In the rows, 128 means zero.
Known rows, with every step that occurs:
pogel, kezil, luzof: [142 120 142 109 123 208 136 159 126 113 138 133 135 143 184  71  93  89
 100 128 116  81 112  97]
sokig, miba, mava: [116 109  82 109  81 142 100 120 135 102 111 141 130 122 133 130 143 115
 156 136 158 143 114 155]
pogel, kezil, luzof, mava: [147 112 159 124 147 165 141 144 110 159 113 120 126 124 201  87 110 124
  84 150 131  76  98  92]
dugun, kezil, luzof, sokig, miba, mava: [ 93 131 133  95  88  92 127  53 163 136 148 138 150 135  95  85 104 127
 115 108 130 138  97 134]
kezil, dugun, sokig, miba, mava: [102 144  97 102 117  86 140 102 149 125 136 164 137 140 138 187  96 164
 153 106 156 181 100  92]
dugun, kezil, luzof, sokig: [138 135 147 108 117 144 142  88 135 154 145 122 150 134 104  65 111 105
 101 113  98  94 117 124]
mava, miba, sokig, dugun: [164 123 141 142 133 121 119 207 116  61 117 120 111  94 104 137 158 106
 136 131 131 171 144 127]
mava, miba, sokig: [177  80 148 129 105 134 128 191 132  97  78 126 124 118 142 154 167  69
 138 138 131 164 116 144]
sokig, dugun, kezil: [140 160  87 145 149 138  96 121  97 116 161 116 132 108  71  82 143 141
 136 121  98 122 174 105]
luzof, mava: [165 102 110 137 130 147 120 143  92 167  88 113 118  98 158 128 165 132
 124 162 137  96 122 142]
luzof, mava, miba, sokig, dugun, kezil, pogel: [152 134 165 171 174  47 104  82 108 158 106 118 113 129 103 134 167 205
 107 146 128 181 138 148]
miba, mava: [148 102  80 137  92 131 101 140 126 121 121 133 116 128 146 118 171 112
 162 150 142 107 120 167]
miba, mava, luzof, kezil, dugun: [109 107 110 161 115  60 117 152 165 130 123 133 116 124 166 178 143  99
 162 122 136 105 114 138]
dugun, sokig, miba: [116 131 101  78 112 182 147 120  98 126 128 135 148 127 103 132 108 128
 138 127 139 153 138 113]
kezil, luzof: [145 137 113 132 115 175 127 177 116 115 124 143 149 113 156  69  92  88
 130 113 134  96 124 127]
luzof, kezil, dugun, sokig, miba: [111 155 130  84 155 110 166 103 142 142 107 132 151 120 143 224  93 148
 111 117 115 139 134  65]
sokig, dugun, kezil, luzof: [136 182 109 154 153 118 111 142 110 110 174 137 149 101  87  37  83 137
 124  93 112 128 162  85]
pogel, kezil, luzof, sokig, dugun: [113 169 173  90 141 200 156 145 131  95 193 112 109 136 118  74  96 130
  80 132 109  74 135 106]
luzof, kezil, dugun: [152 139 122 132 149 115 134 146 151 133  91 121 131 116 181 198 134 109
 113 131  98  84 141  98]
miba, mava, luzof, sokig, dugun, kezil, pogel: [ 68 149 109 150 109 107 105  40 139 147 210 122 105 177  37  73 153 188
 157 129 132 125 151 219]
mava, luzof, kezil: [126  98 114 137 111 162 127 163 112 130 114 103 129 110 129 132 153  65
 149 142 119  82 149 159]
mava, miba, sokig, dugun, kezil, pogel: [143 144 144 157 150  91 103  92 125 112 128 129 126 146  83 119 149 165
 118 121 111 182 154 151]
mava, luzof, sokig, dugun, kezil, pogel: [ 79 166 125 143 129 167 123  61 120 144 201 115 120 165  34  69 130 167
 139 116 112 120 165 199]
miba, sokig, dugun, kezil, pogel: [136 158 100 144 156 119 117  79 110 139 144 107 138 156  59 130 143 200
 107 130 112 154 162 143]

Rows:
[139 126 133 114 137 187 138 148 149 115 123 133 127 149 201 169 113 114
 115 127 102 100 111  71]
pogel, kezil, dugun
[ 73 117 114 134 106  68 124 135 177 110 110 140 133 118 151 192 111 102
 166 103 155 137 110 129]
sokig, miba, mava, luzof, kezil, dugun
[140 149 107 116 142 140 156 141 115 143 137 147 134 140 144 174 100 143
 138 112 123 138 124  83]
kezil, dugun, sokig
[153 118 214 143 176  88 142 193 126 106 116 119 104  95 167 113 118 141
  77 141 144 148 110  75]
pogel, kezil, luzof, mava, miba, sokig, dugun
[191  71 164 144 130  90 128 178 113 140  53 115 109  99 163 168 185 108
 114 161 144 154 101 137]
luzof, mava, miba, sokig
[120 121 122 150 133 122 138 171 145 128 111 128 135 120 161 179 122  82
 148 110 120  94 134 115]
mava, luzof, kezil, dugun
[107 118 111 145 116 174 120 111 120 152 122 114 125 163 134 125 142 117
 140 145 122  85 157 208]
mava, luzof, kezil, pogel
[177 114 161 157 160  71 123 194 105 109  95 109  97  72 125 152 176 146
 117 155 151 164 130 128]
luzof, mava, miba, sokig, dugun
[ 81 108 129  87  75 215 150 144 127 104 135 117 137 125  85 118 121  75
 152 118 145 128 119 178]
mava, luzof, sokig, miba
[123 180  95 151 152 155  93  58 102 138 168 130 133 152  75  78 131 188
 128 126 103 125 179 154]
sokig, dugun, kezil, pogel
[133 131 133  93 154 172 166 116 124 142 149 134 129 172 174 175 102 144
 113 127 104 122 111  49]
pogel, kezil, dugun, sokig
[177  93 155 152 124 123 109 157 112 140  76 136 107  91 182 115 174 100
 139 156 136 123 113 146]
luzof, mava, miba
[ 83  95  82 132  65 147 106 150 131  98 132 144 133 123 117 105 127  85
 189 117 180 156 109 173]
sokig, miba, mava, luzof
[129 161 121 113 138 151 125  91 114 127 172  98 118 121  48  99 158 144
 118 133  89 105 161 130]
luzof, sokig, dugun, kezil
[143 135 114 126 133 171 115  78 132 160  97 114 127 155 155 149 155 141
 109 166 100  66 161 183]
luzof, kezil, pogel
[155 146 163 157 152  61 116 169 132  88 141 138 143  98  92  73 105 112
 116  91 122 186 136  82]
mava, miba, sokig, dugun, kezil, luzof
[177  86 183 159 149  34 128 140 127 163  78 131 148 102 151 104 136 116
  95 125 132 166  90  94]
dugun, kezil, luzof, mava, miba, sokig
[ 95 104  96 159  99 117 102  86 143 161 130 125 111 168 139 129 164 133
 157 153 141  88 141 229]
miba, mava, luzof, kezil, pogel
[ 51 111 124  98 110 123 155 116 145 119 170 158 129 173 144 168  83 134
 162 104 161 173  85  76]
pogel, kezil, dugun, sokig, miba, mava, luzof
[183  90 187 151 136  75 139 199 124 135  65 135 128  95 176 121 128 104
 102 131 157 153  86 123]
kezil, luzof, mava, miba, sokig
[ 55 118 105 113 104 106 133  44 134 165 147 133 127 176 100 150 121 168
 153 139 160 147 137 190]
dugun, sokig, miba, mava, luzof, kezil, pogel
[101 141 117  96 136  45 145  83 160 144 114 140 131 134 145 225 114 167
 132 127 131 145 119  84]
luzof, kezil, dugun, sokig, miba, mava
[100 141 140  68 142 175 168 106 135 125 138 144 141 158 164 186  74 151
 106 112 123 151 104  31]
pogel, kezil, dugun, sokig, miba
[125 181 146 115 133 168 144 164 127  96 176 122 121 103  96  69  98 126
 106 111 125  88 147 137]
kezil, luzof, sokig, dugun
